Each row was made from one small tree. The marks that hang from a mark follow it in brackets, in alphabetical order. Every link used is in the known rows. Write each row's tree.
Known rows
vumus(bevi doku): [ -2  -7   8   1 -19  -1  -8  -2   2  -4   9  -3   0   3  -2  -4 -12   6
   8   4   9   3  -2  17   4  -3  13   9   0   1   2   3   6   0 -11   3
  -3   1  -6   2  -1  -2  -8  -6  -3  -6  -1  -1  -3  14 -16]
doku(pura(bevi fenom) tovip): [ -5   7  -9   4   1   3   7   2   1   0  -2   3  -1   2   2   3  -3 -10
  -1   9   4  -1   0 -11   3   1  -5 -35   2  -4   2  -2  -3   2   4 -12
  -8   7   1  -4   0  12   8  -8   4   6  13  -8   6 -16  11]
fenom(pura tovip(doku) vumus): [ 18   6 -17   2  24   0  -4  -4  -6   6  -2   2  -1 -10  -8 -13  -4   2
  -8 -14  -3   0   4   1 -10  16  -5 -16  12   9  -7   5 -17  -2 -11   5
  11  -9   5  -2   3 -10   1  -3  -7  -3 -13   4   1  10  15]
doku(fusel pura tovip(fenom) vumus): [-10  -4 -15   2  -2  -2   2   7  -9  -5  -1   0   0  -8  -1 -15   3 -17
 -10   1  -8   2  -2 -17   2  11   1 -34   2   1   4   2   7   9  17   6
   1   5  -3  -6   3   4   9  -5   3   6  10   2   5 -10  -4]
bevi(pura(doku(fusel tovip) fenom)): [  1   1   5  -7   4   3  13   3   5  -3  -5   2 -10  -4   5  20   3   1
  -5   0  -5  -7   0  -6   6 -10  -6   7  -3  -8   1  -8   4   2   7   0
  -3   1  -4   5   0  -2   3  -9   3   0  15  -4   1   0   3]
fusel(bevi(pura(doku fenom))): [ 3  1 14  5  1  2 10  3 10  3 -3 -1 -6 -1  5 17  3  0  0  6 -6 -3  0 -4
  2  0 -2 15 -1 -4  5 -1  0 -3  5  9 -5 -1  8  9 -3 -4  0 -3  2  1 11  3
  6 -7  6]
doku(pura tovip(fenom)): [ -5   4  -7   2   9   1  -4   6  -6  -5   0   6  -1   2   1  -8  -1 -10
  -4   5  -7   4  -1 -13  10   7  -1 -43   0   0   2  -6   5   6  10   6
   0   3  -5  -4  -2   0   8  -2  -1   4   9  -9   5 -10   4]
bevi(fusel pura(doku)): [ -1  -4  11  -7 -14   0  11   2   5   1  -4   1 -20   0   4  18   6   8
   3  -8  -5  -2  -2   0   2  -8  -2  11  -5   0   4 -15   4   2   3   7
   4  -4  -8  10  -5  -3   1  -3   0  -4  11  -2   1   3   1]
vumus(bevi(pura) doku(tovip(fenom))): [ -4  -9   3  -4  -7   1   0   0  -5  -9   3  -3   5  -1  -3  -5  -5   3
   0   7   8  -1  -3  13  14   1   9 -10  -7   2   3  -3   8   4  -5  -2
  -1   0  -8   2   1  -4  -3  -7  -3 -10   0  -6  -5  14 -16]
bevi(tovip(doku)): [  7  -5  10  -2  31  -4 -15   4  -3  -5   0   3  -1  11   2  -6 -13   2
  -2  -6  -6   3   0  -3   2   0 -13   9  -5  -3   3   0   4  -5   0   7
   2  -3  -3  -3  -4   2   1   7  -2  -2 -11   4   5  -3  -5]
tovip(fenom(fusel)): [-11   5   7  -1  -4   2  -8   0  -2  -6   4   2   3   3   1  -7   6  -4
   3   1  -5   2   0  -5  10   2   1  18   0  -2   0  -6  11   1  16   4
  -1   1  -8  -3  -2  -4  -3  12   0  -2   6   1  -6  -2   5]
tovip(bevi): [ -6  -3   9  -1   7   1 -12  -1  -1   5   1  -5   2  15   2   0  -2   2
  15   1   2   3   0  -4  -7  -9   8   5  -8   2   0  -2   1  -2   0  -3
   3   1  -5  -3  -7  -6  -1   3  -1   0   2   4   0  -7   2]
pura(bevi(fusel tovip(doku))): [  1  -6   9   0   3  -2  -4  -1  -1   4  -3  -2  -1  12   3  -1  -2   7
   2  -2   8   1  -3   0  -1  -1 -10  16  -6   0   7  -5  -6  -2   0 -14
  -4   1  -3  -2  -5  11  -2   7   1   0  -6   4   1 -10   0]
pura(doku): [  3  -3   9   0  -6  -1  -6   2   7   0   2   1 -12   3   2  18  -9  15
   3  -6  -8   0  -1   4  -1 -11  -1   3   2  -3   1  -2  -1  -1   0  14
   2   1  -4   1  -2 -10  -2  -8  -2   1  11   4   5  -6  -8]
fusel(bevi(pura(fenom) tovip(doku(vumus)))): [ 6 -3 12  4 23 -1  5  5  3 -2 -5 -3  1  0  2  2 -2 -7 -4  2 -5 -1 -1 -8
  1  6 -9 13 -4 -4  6  3  3 -6  7  4 -4 -4  9  5 -2  2  3  4  2 -1 -4  9
  6 -9  5]
bevi(fusel pura(fenom)): [ -2   4  12  -7 -11   3  13   1   5   1  -1   1 -14   0   5  11   8 -12
   7  -3  -1  -2   2 -11   5  -7  -3  18  -5  -6   3 -18   8   2   9  -6
  -1  -3  -6   8  -4   9   3  -1   5  -3  11  -3  -4   8  16]
doku(pura(bevi) vumus): [ -7  -2  -6   5  -4   1   6   1   0  -1   3  -6  -7  -3  -4  -6  -7  -8
  10  -5   5   2  -1  -7 -10   7  -4 -24   6   3   5   7  -3   3   6  -2
  -1  -2  -2   1  -3   4   3 -11   2   7  12  12   5 -19   7]
doku(fusel(bevi(pura(fenom(tovip vumus))))): [ 6  1  6  2  2 -1  6  2  5  7 -1  2 -6 -2  6  1 10 -6 -2  5 -5 -1  0 -8
 -3  5 -2 35 -1  1  4  4 -4  0  4  7 -3  3  8  2 -1  0 -1  4  3  5  2  0
  4  1  5]
vumus(bevi(pura(fenom)) doku(fusel tovip)): [ -5  -7   1  -6 -15   1   6   0  -1  -6   1  -2   2  -4   2  -1  -1  -1
  -4  10   9  -4  -1  10   9  -4  10   8  -5  -2   1   0   9   3  -7  -5
  -6   5  -5   2   4   4  -4  -8   2  -6   4 -11  -5  17 -15]
vumus(doku(fusel(bevi(tovip(fenom))) pura)): [ -1  -2   3   3 -10  -2   2   4  -1   0   1   8   1  -7   4  -5   8  -1
 -10   8  -7   3  -3   7   7   3  -4   9   3   0   5   8   6   3   0  10
  -5  -1   3  -3   1  -3  -3  -4   0   0   4  -9   4   1 -16]
fusel(bevi(pura(fenom))): [ 1  3 15  5  5  3  7  3  9  3  1 -1 -6  1  4  7  2 -7  6  7 -4 -1  1 -9
  2  4 -2 19 -2 -2  6  0  2 -3  7  7 -6 -1  8  6 -5  0  1  0  3  0 10  3
  7 -7 12]
fenom(fusel tovip): [-4  4  0  0  4 -2 -8 -2  3 -3  7  7 -6  6 -1 -7 -4  6 11  0 -5  2 -1  5
 -4 -2 -3 16 -6  7 -6  3  8 -3 -7 10 -1  3  5 -4 -3  2  0 22 -2  2 -6 -3
  1 -6  0]
vumus(bevi(fusel tovip)): [  0  -6  10  -1  -1  -2  -9  -1   2  -2   7  -4   0  16   1  -2  -6   0
  15   0   8   4  -2   0   3  -2   9  12  -5   0   2  -5   6   0  -3  -4
   2   3  -5   6  -6  10  -2   7  -1   1 -16  -1  -4  11   0]
pura(doku(tovip(fenom(fusel)) vumus(bevi))): [ -8  -8  -3   0 -11  -2  -5   2   0  -8   1  -7   1  -3  -4   8 -11   9
  -3  -5  -2  -2  -3   3   1  -5  10 -22   0  -4  -1  -1   5   2   6   8
   3   4  -4   0   4  -5   1  -4  -1  -1   6  11   0  -6 -16]
pura(bevi(tovip) doku fenom(fusel vumus)): [  2   7  -2  -3  -6   3  12  -4  11  -1  -5  -6  12  -7   0  29   5   9
  -6  -3  11  -9   3   6  -5 -16 -10  17   8 -12  -6   5 -14  -7   5 -21
  -5   3   4   2   9   4  -4  -3   7   5  -5   9  -9  -8   3]
fenom(fusel pura(bevi doku) tovip vumus): [  2   9 -22   0  -1   1   9  -9   3   4  -2   0   3 -13  -6   4   6  18
  -1 -10   6  -4   2  14 -15   8  -4  -2  16  12 -11  12 -17  -5 -13  -4
   7  -3  11   1   5  -8  -4   2  -4   3  -7   1  -6  -3  13]
vumus(bevi(fusel) doku(pura tovip)): [ -8  -8  -3   1 -32  -3   0   1  -2  -3   4   1  -2   0  -1  -7  -6   2
  -1   7   6   3  -3  13   7  -1  15 -25  -1   3   1  -4   8   3 -13   1
  -2   3  -4   1   1   7  -1  -6  -1  -5   0 -13   2  12 -19]
pura(doku fenom(tovip(bevi))): [ 10   7   1  -2   4   3   2  -3   5   4  -4  -2   7   1   1  27   2   7
  -3   1  -3  -6   2   1   0 -21   3  -5  -4 -13  -8  -4  -3   1   2  -6
  -1   3   2   0   4  -3   0  -3   1   2  -3   2  -3   1  -2]
fenom(fusel tovip(bevi(pura) doku) vumus): [  3  -1  -8  -5  13  -1  -1  -5  -8   3 -10  -3   7  -3  -5  -7   7   8
  -6 -11   1   0   2   8 -14   1   2   6  -8  10 -12   4  -7 -11 -11   0
   9  -7   5  -2   6  -8  -1  20  -3  -4 -20   5  -6   0  -3]

Write each row's tree
[  5  -3  11 -10  15   1   9   4  -2  -4  -5   1  -1   2   3  17  13   3
  -5  -7  -5  -2  -3  -4  14  -7 -11   8  -9  -5   5 -16   7   4  14  -1
   6  -5  -8   9  -2  -2   3   3  -2  -3 -10  -2  -6   6  -1]
bevi(fusel pura(doku) tovip(fenom))
[ 16   0 -10   2  -2  -1   0  -3  -1   7   2   3  -1  -8  -6  -3  -1   1
  -1  -7   3   1   2  12  -9   0  -6 -14   2   6  -4   6 -17   2 -11   2
   6  -5   5  -4   6  -5   0   0  -4   1 -14   3   0   6  -7]
fenom(tovip vumus(doku(pura(bevi(fusel)))))
[  8   5 -11   1  19   0   1  -5  -7   7  -4   3   0   2  -1 -12   3  11
  -7   0   2  -1  -2   2  -2  16  -6   1   3   9   0   5  -9   1 -10  -7
  -2  -1   3  -4  -3   2  -3   1  -4  -1  -5  -6   2  -1  11]
fenom(pura(bevi) tovip(doku(fusel)))
[ -9  11   8   3 -14   1   1  -1  11  -3   3   1   0   0   4   6   2 -10
   6   7  -3  -1   4  -8   1  -5   2  26   3  -9  -2  -1  10  -6   8  -1
  -9   3   6   0   0   9  -1   9   7   2  12   2  -1  -4  12]
pura(fenom(fusel(bevi)))
[ -4  -9   5  -1 -24  -3  -5  -2   1  -2   7  -2  -1   1   1  -6  -4   7
   3   6   8   1  -2  16   4  -3  12  24   0   2   2   6   6   2 -10   3
  -5   4  -6   1   0   0  -9  -5  -1  -3   0  -6  -3  17 -20]
vumus(bevi doku(fusel))
[ 16   9 -16   3  22   2  -4  -5  -1   7   5   3  -2  -7  -7  -8  -4  -3
   6 -12  -1   1   5  -1 -11  13  -6 -14  13   9  -6   7 -17   1  -9   4
  12  -6   7   0   1 -10   2  -4  -8   3  -9   3  -1   8  21]
fenom(pura tovip vumus)
[ 10   6 -17   1  15   2  -2  -6  -5  13   0  -2   6  -2  -7  -7   6  -1
   6 -10   3   1   5  -1 -15   7   3 -17   7  11  -8   2 -17   1 -10  -7
  14  -6   6   0   1  -9   1   0  -7   1 -15   2  -5  10  19]
fenom(pura tovip(bevi(fusel)) vumus)
[ -8 -12  -1   8  -6  -6  -6   6   1   1   4  -2  -7  -2   0 -14  -9  -9
  -2   3  -8   2  -2 -13 -10   9   1  -2  -1   2   8   9   4   2   6  13
  -2   7  10  -7   0   5   7   2   4   5  12  14  13 -16 -11]
doku(fusel(bevi) tovip vumus)
[ -3  -7   3   0 -21  -2   2   0   5   5  -5  -2  -8   7   3  20  -4  19
  -3   0   5  -4  -4   6  -2  -9  -2  -9  -3  -2   5  -7  -9   1  -3  -7
  -3   7  -1  -2  -1   3  -1  -5   1   0  10   3   4 -14 -11]
pura(bevi(fusel) doku(tovip))
[ -7  -6   4  -2  16   1  -8   3  -3   0  -1   0  -3  12   0  -2  -8   0
   9   3  -1   1  -2  -7  -3  -4   2 -18 -12   3   2  -5   2  -1  -2   0
   2   3  -2  -5  -6  -4   6   2  -2  -1   7  -1   5 -11  -1]
doku(tovip(bevi(pura)))
[ 10  -3   2  -1  23  -1 -13  -2  -9   6  -5  -1   4  13  -2  -7  -3   8
  -1  -2  -3   2  -2   2  -4  -3   3  -6 -14   3  -4  -1  -3  -1  -9   2
   3  -2   0  -6  -3  -5  -1  13  -5  -3 -16   2   2  -2  -8]
fenom(tovip(bevi doku))
[-19   8  -4  -3   2   5  -5  -4  -9   0  -3  -4  19   4  -1 -10  18   0
   5   4   2   2   1  -5   5   4  11   3   0   4  -6  -4   8   0  11 -10
   4  -2  -7  -2  -2  -9  -4   8  -1  -2   3  -4 -12  -1  14]
tovip(bevi fenom(fusel pura))
[-1 12  4  3 -2  1  0 -3  9  0  4  3  3  1  2  4  2 -8  4  8 -3 -1  3 -5
  2 -4  0 19 -1 -7 -6  1  7 -4  3 -2 -8  5 11 -1  2  9  1 15  5  4 -1  0
  0 -3 10]
pura(fenom(fusel(bevi) tovip))
[ -3   2  -8   3   4   1   7   1   1  -8   5  -9   5  -4  -5  -2  -8 -19
   9  -2   6   1   1 -11  -2   2   5 -27   7  -6  -1   4   6   3   8  -7
   0  -1  -2   6   2  12   5 -10   4   6  -4   7  -2   0  10]
doku(pura(fenom) vumus(bevi(tovip)))
[ -8  -1  -6  -1 -16  -1   2   2  -3   0  -2   6   4  -5   2  -3   4  -4
 -10  10  -3   0  -1   4   3  -7   2 -13  -1  -4   0   4   6   3  -5  -2
  -6   4   0  -8   4   1   1  -8   4  -1  11 -12   3   0 -16]
vumus(doku(fusel pura(fenom) tovip(bevi)))
[  7   8   2   0  -8   2   6  -6   1   8  -5  -4   4   5   1   7   5  -3
  -3   4  10  -4   1  -3   2  -6  -4  11  -6  -9  -1  -9  -8   1   2 -25
  -9   4   1  -3   1  18  -1   6   6   0  -5   3  -5   0   9]
pura(bevi(fusel) fenom(tovip(doku)))
[  2  -7  10  -1   0  -4  -8   0  -2  -3   2  -4   2  14   1  -5  -6   3
   5  -2   7   4  -1   2   4   1  10  11  -6   0   2  -7   6  -3  -4  -3
   2   2  -7   5  -4  11  -3   8  -1  -3 -17  -1  -2  12  -5]
vumus(bevi(fusel tovip(doku)))
[  5  -6   1  -1  25  -5  -7   5  -7  -6  -3   2  -1   3   1 -10  -6  -3
  -7  -7  -7   3  -2  -6  -1   4 -11   1  -2  -2   4   5   5  -2   4   7
   2  -3  -2  -2  -2   4   3   3   1   2  -9   4   5  -6  -7]
bevi(tovip(doku(fusel pura vumus)))
[ -5  -5  -2   5 -17  -3   1   5   0   0   1   9  -6  -7   3  -8   0   1
 -11  10  -9   3  -4   7   3   3  -1  -8   1   3   6   8   6   2  -7  14
  -6   3   6  -6   2  -1   1  -6   1   0  12 -10  10  -4 -20]
vumus(doku(fusel(bevi) pura tovip))
[ -7  -2  -7  -1 -16  -2   0  -2   2  -8   5  -1   6  -9  -5  -7  -2   3
   3  -6   7   2   3  15  -7   0   5   8   9   6  -8  11   0  -9 -10   4
   4  -4   2   3   6  -2  -5   4   0  -1 -12  -1  -7   8  -8]
fenom(fusel vumus(bevi(tovip) doku(pura)))
[ 14   5 -20   1   6   2   5  -7  -2   9   2   2   4 -13  -7  -9   4   6
  -4  -5   7  -3   2  12 -11  11 -10  -1  14  12  -4  14 -22   3 -14  -7
   4  -4   8  -3   5  -8  -4 -10  -6   1  -8   1  -4   9   7]
fenom(pura(bevi) tovip vumus(doku(fusel)))
[  7   1   5  -1  29  -2  -6   4  -4  -5  -3   4   2   6   2  -3  -7  -4
  -6  -3  -6   2   0  -7   5   0 -12  -4  -2  -6   1   0   4  -4   3   2
   0  -3  -3  -2  -2   5   3   3   0   1 -10  -2   4  -4   0]
bevi(tovip(doku(pura(fenom))))
[  2   7  -5   0   1   4  -4  -2  -5  -1   4   1   8 -12  -4  -9   5  -7
  -4  -6  -1   1   4  -2   7   9  -2  -5  13   0  -1  -1  -6   5  11   1
   6  -7  -7  -2   3 -14  -3  -9  -3  -4   5   5  -8  12  11]
tovip(fenom(pura vumus(doku)))
[ -8   9 -11   5  -5   0   6   4   3  -3  -1   5  -1  -7   0   0  -1 -15
  -5   5  -5   0   3 -12  -2   4   0 -31   6  -3  -4   1   1  -3   4   2
  -3   4   7  -2   4   7   9  -1   5   6   9  -7   6 -11   9]
doku(pura(fenom(fusel(bevi) vumus)) tovip)
[ -2  -6   9   3 -19  -3  -4   2   4   2   5   6  -7  -4   3  -5  -1   4
  -4   7  -6   3  -2  10   1  -1  -2  28   1   1   6   8   4   0  -6  13
  -6   1   3  -4  -1  -4  -5  -3   1  -2  11  -1   5   2 -18]
vumus(doku(fusel(bevi)))
[ -3   3  -8  -3   2   6  -4  -3 -11   6  -4  -5  22  -6  -3  -8  19  -4
  -5  -2   4   1   3  -1   1   3   9  -4   6   2  -4   0  -7   4   9 -12
   8  -4  -6  -3   4 -17  -5  -6  -3  -3  -2   3 -13  10   7]
tovip(bevi fenom(pura vumus(doku(fusel))))
[ -2  -2   7  -4 -16   1   9  -1   4  -2  -1  -7  -5   4   2  14   1   2
   6   1   8  -3  -1   0   6  -6  14   2  -5  -4   0 -14   5   1   0  -7
   0   3  -7  11  -2   8  -2  -4   1  -3   0  -5  -5  14   2]
vumus(bevi(fusel pura(doku(tovip) fenom)))
